Each row comes from the steps of one walk. Every step used is in the known rows, and no mark comes twice. Write the walk behind each row, first mark first.
Known rows:
r-g-c-k-t: [-30  10 -12   2   0  -9  59  -5  33  -2  -2  37  15  37 -13   1 -28 -15
 -13  15  -5  31  -7  41]
k-x-p: [ 30  13  -4  -1   1  39 -29  18  10  23  20   6  27 -29 -27  10   3  21
  47  -6  17   7  14 -25]
j-t-g-c: [ 14 -15  20  68  10 -40  53 -28  10   9 -21 -45  34  37  48 -20   9  -5
  16  -6  -5 -10  11   2]
r-g-x-k: [ -6   2 -35 -20 -13  -6 -42 -27  12   8 -22  13 -37 -31  13  55  39 -35
 -50 -11  19   4  -1  22]
t-k: [-28 -16 -22   1  -9  41   4  -1  26   9  11 -51  15  -4  28  -2   2   7
   6  43  28 -22 -15  17]
x-k: [-11   5 -10  -9 -24  45 -27 -25  -4  17  10 -52  13 -15 -12  17   1   8
 -13  25   7 -13 -15  12]
z-p-x-g: [ -3  -6  33 -37 -18   2 -65 -21   8 -50  35  -7  24   4  34  54  20  48
  23 -45  27   5 -10 -73]
r-g-c-k: [-44 -15  -1 -18   1   5  25 -25  44   6   8   5  28  35  14  22   2   2
 -27  -9  26  36 -28  12]
j-t-g-c-k-x: [ 12 -34   8  26  18 -26  72   9 -11 -19 -47  44 -29  45   2 -58 -21  11
 -11 -19 -51   8  10  35]
g-r: [ 10 -11   4  25   5 -11  15 -25  -9  12  50 -53  20   2  14  43  -3 -27
   9   8  16 -13  -4 -12]
z-p-x-g-c-k-t: [-48  -7  55 -32  -7  -7   6  10  -4 -61 -12  81  11  57 -25   1 -20  33
   2 -46  -7  22   0 -31]
x-k-t-g: [  2  41 -46   2  -9 -10  24 -27  -4  -4  -1 -14 -17 -17  -6 -42 -27 -22
 -10  36 -47 -14  29  47]
c-k-x-p-z: [ 28  -7  34 -78  13  47 -30  58 -31  16  15  37  -3 -13 -44 -10 -12  42
  -2 -12 -26  34 -41 -25]
t-k-x-g-r: [-65 -42 -61  33   1 -10  28  18  -1 -25  21   9 -56 -44  22 -21 -31 -36
 -40  -5 -11 -49  45  23]
p-x-g-r: [ -4 -31  20  17 -12 -48   1 -14 -16 -26  63 -25 -24  -8  26  36  14 -19
 -10 -15  -8 -10  21 -32]
j-t-k: [ -6 -36 -26  52  -7  20  34   4   3  11 -17 -44  -4  12  46  -5 -18  18
  -1  48  -1 -57 -33  24]
c-k-t-g-x-p-z: [ 30  13  27 -69  37 -24   1  39 -20 -21 -14  78 -29   2 -20 -23  13 -23
 -19 -12 -53  34  -7   9]
p-x-k-t-j: [ 43  50 -26  23 -19  -7  -2   3 -39  46 -44  -3 -55 -20 -37 -30 -31 -18
  16  53 -14 -21   2  31]
j-t-k-x-g-c: [-58 -55 -20  84 -10   0  51  37   8 -14 -47  16 -25  -3  32 -47 -22  -7
 -22  -8 -10 -52  35  30]
t-k-x-p-z: [  5  -7   2 -41   8  33 -29  65 -15  45  -3  14 -12 -40 -10 -31  -5  23
   7   7  11  -4 -14 -25]
r-g: [ 10   9 -35  -5 -10  -1  -7 -33  40  11  48 -53  24 -18  46  53   6   3
   5  15  25  10 -16  -5]
w-p-z: [ 55  40  49 -46   6  10 -63   7 -32  28  41 -53  63  15 -46  21  40  45
  12  18   9  46 -62 -45]
g-c-k-t-j: [ -5  20   2  40  14  23  57   8   7  24 -50   7  13  29 -36 -40 -47 -28
  13  37   8   1  -6  53]
w-p-x-g-r: [  4  17  15  12   4 -60 -36 -24 -25 -17  59   0   5  14 -41  29  39   9
 -20 -17  -7  15  -3 -46]
w-p: [ 33  47   9  -7   4  22 -48 -26   4  12  35 -49  73  21 -49  27  40  36
  23  25  24  27 -34 -25]

Which walk is each row?
[-20 -17 -11 -21   2   3  28   8  22   2 -12  50 -12  20 -15  -1 -12   4
 -19 -22   5  38  -1  22] -> r-g-c-k-x
[ 34  12  48 -36   2  31 -44  16  -7  46  43 -50  58 -23   5  29  19  27
  26  -1  24  18 -39 -57] -> x-p-z
[ 10   2 -21  18  21 -50  30 -46   9  -1  48 -49   2   0  41   7  -2 -35
  -3  -4  -4  -9  20  -2] -> t-g-r
[ 18  49  -8 -46  -5 -43 -22 -24 -24 -15 -18  46 -36  14 -11 -16 -21  33
   9 -15 -24   5  10 -23] -> z-p-x-k-t-g
[-74 -41  31  -2  -8  41  17  -8  34 -43  14 -13  40  26   2   2   3  -4
 -31 -18   4  11   2  13] -> x-g-c-k
[ 14  52 -59  45  -8  30   8 -12 -17  46 -37 -33 -19 -38 -27 -26 -51 -32
   4  60  -6 -38   3  58] -> x-k-t-j
[ 17 -35 -35  51  -7  16  42  35 -17   9 -35   0 -43  -6  19 -25 -31  18
   2  36 -20 -48  -5  35] -> j-t-k-x
[-25 -23  21  33 -21  17   5  19  18 -24  -1  -9  17 -16   0  -9  10 -14
  12 -34  12   7  54  -1] -> k-x-g-c
[-18 -16  23 -10   0 -43 -37 -32 -17 -37  53   8  -1   6  30  59   2  20
  -2 -66  24 -10   0 -77] -> z-p-x-g-r
[  5  14  31 -56 -22  13 -71 -27 -28   7  -7   8   0  14 -14  43  13  61
   9 -26  32   4 -37 -59] -> z-p-x-k
[ 23 -25  -4  12   8  13   0  68 -36  48 -25  20 -29 -25   8 -32 -26  37
   2   9 -19 -34 -34 -20] -> j-t-k-x-p-z
[ 16  28  22 -17 -12 -15 -62 -12   0 -25  49 -19  26  12 -41  22  55  44
   6  -1  -2  30 -11 -44] -> w-p-x-g
[ 23  14   1 -15  26 -14 -36 -15  35  -6  -6  14  15 -17  20  18  58 -26
  17 -31  24  16  26 -19] -> t-g-x-p
[ -1  -5  45 -66  30 -10   4  43 -11  23 -15  57   2  12 -29 -61   2  20
  -9 -47 -20  52  -1 -28] -> t-g-c-k-x-p-z
[-21  -2 -38  -4   6  43 -18  36  23  29  -7  21  -3 -33 -13 -25  -8  16
  21  12  25 -22   8  -4] -> t-k-x-p
[ 49  44 -37  52   2  18  27  -4   1  32 -10 -48  12 -22  -3  -9 -40 -29
  48  59   9 -25   6  40] -> k-t-j
[-31 -48 -58  59 -14  16  33  31  -3 -33 -16   0 -50 -30  41 -32 -36   7
 -24  16 -38 -68  17  38] -> j-t-k-x-g
[  4  -9  14 -16 -15  28 -42  -8 -13  -3 -33  -6 -16 -15 -16  38  44 -32
 -25  -1  16  -3  -1  18] -> g-x-k
[ -6   5  24  13   4 -20  23 -28  33   6   4 -48  48  24  33 -16  27 -16
  23 -12  28  21  29  -7] -> t-g-c
[ -9 -18  10 -25  16  -6  43   9   8 -23 -19  38 -10  32 -16 -54  -3  -2
  -2 -20 -22  35  28  27] -> t-g-c-k-x
[-36  12  18   1  13  -7   4   3  -1 -26 -46  68  -7  34 -18 -20 -40  11
   5 -31  15   3  -1 -12] -> z-p-x-g-c-k-t-j
[ 25  -3 -13 -14  -2 -17 -22 -19  28  -9   6  -1  -8 -16  40  73  48 -33
  -6 -12  33  21   0   2] -> r-g-x
[  2  29 -18  11 -26  30   8  -8 -18  13   1 -19   1 -15 -34  -6 -29 -14
  -1  46 -25 -19   3  38] -> x-k-t
[ 21  25 -34  39  18 -68  63 -28 -10 -10  40 -16 -14   1  16 -16 -31 -53
  10  21 -36 -15  42  26] -> k-t-g-r
[  6  31  14  34   4 -38  58  -8  19   0  -6 -16  35  24   8 -43  -3 -33
  37  14  -9  14  49  21] -> k-t-g-c
[  9  26 -47   3 -14 -20  -5  -5   2  -3 -34  47 -50 -31 -12  31   7 -55
 -38  12 -12   0  16  47] -> r-g-x-k-t
[ 48  -5  74 -42  13  15 -62  31 -18  25   0   2  27 -23  -2  47  58 -13
  14 -25  28  25 -27 -52] -> g-x-p-z
[-61 -32  70 -52  -8   8 -28  -8  10 -51  -2  48  26  54  -1  26  12  49
 -11 -68  27  30 -20 -57] -> z-p-x-g-c-k
[ 26 -16 -18  28   2 -31   0 -24 -25 -13 -55   9 -54  -5  27   1  27 -28
 -44  -7 -38 -32   8  34] -> j-t-g-x-k
[ -6 -18 -33  -3  -8  36   8  31   7   4 -10  -8 -26 -20   1 -24 -11   7
  12  34  10 -17   9  28] -> t-k-x
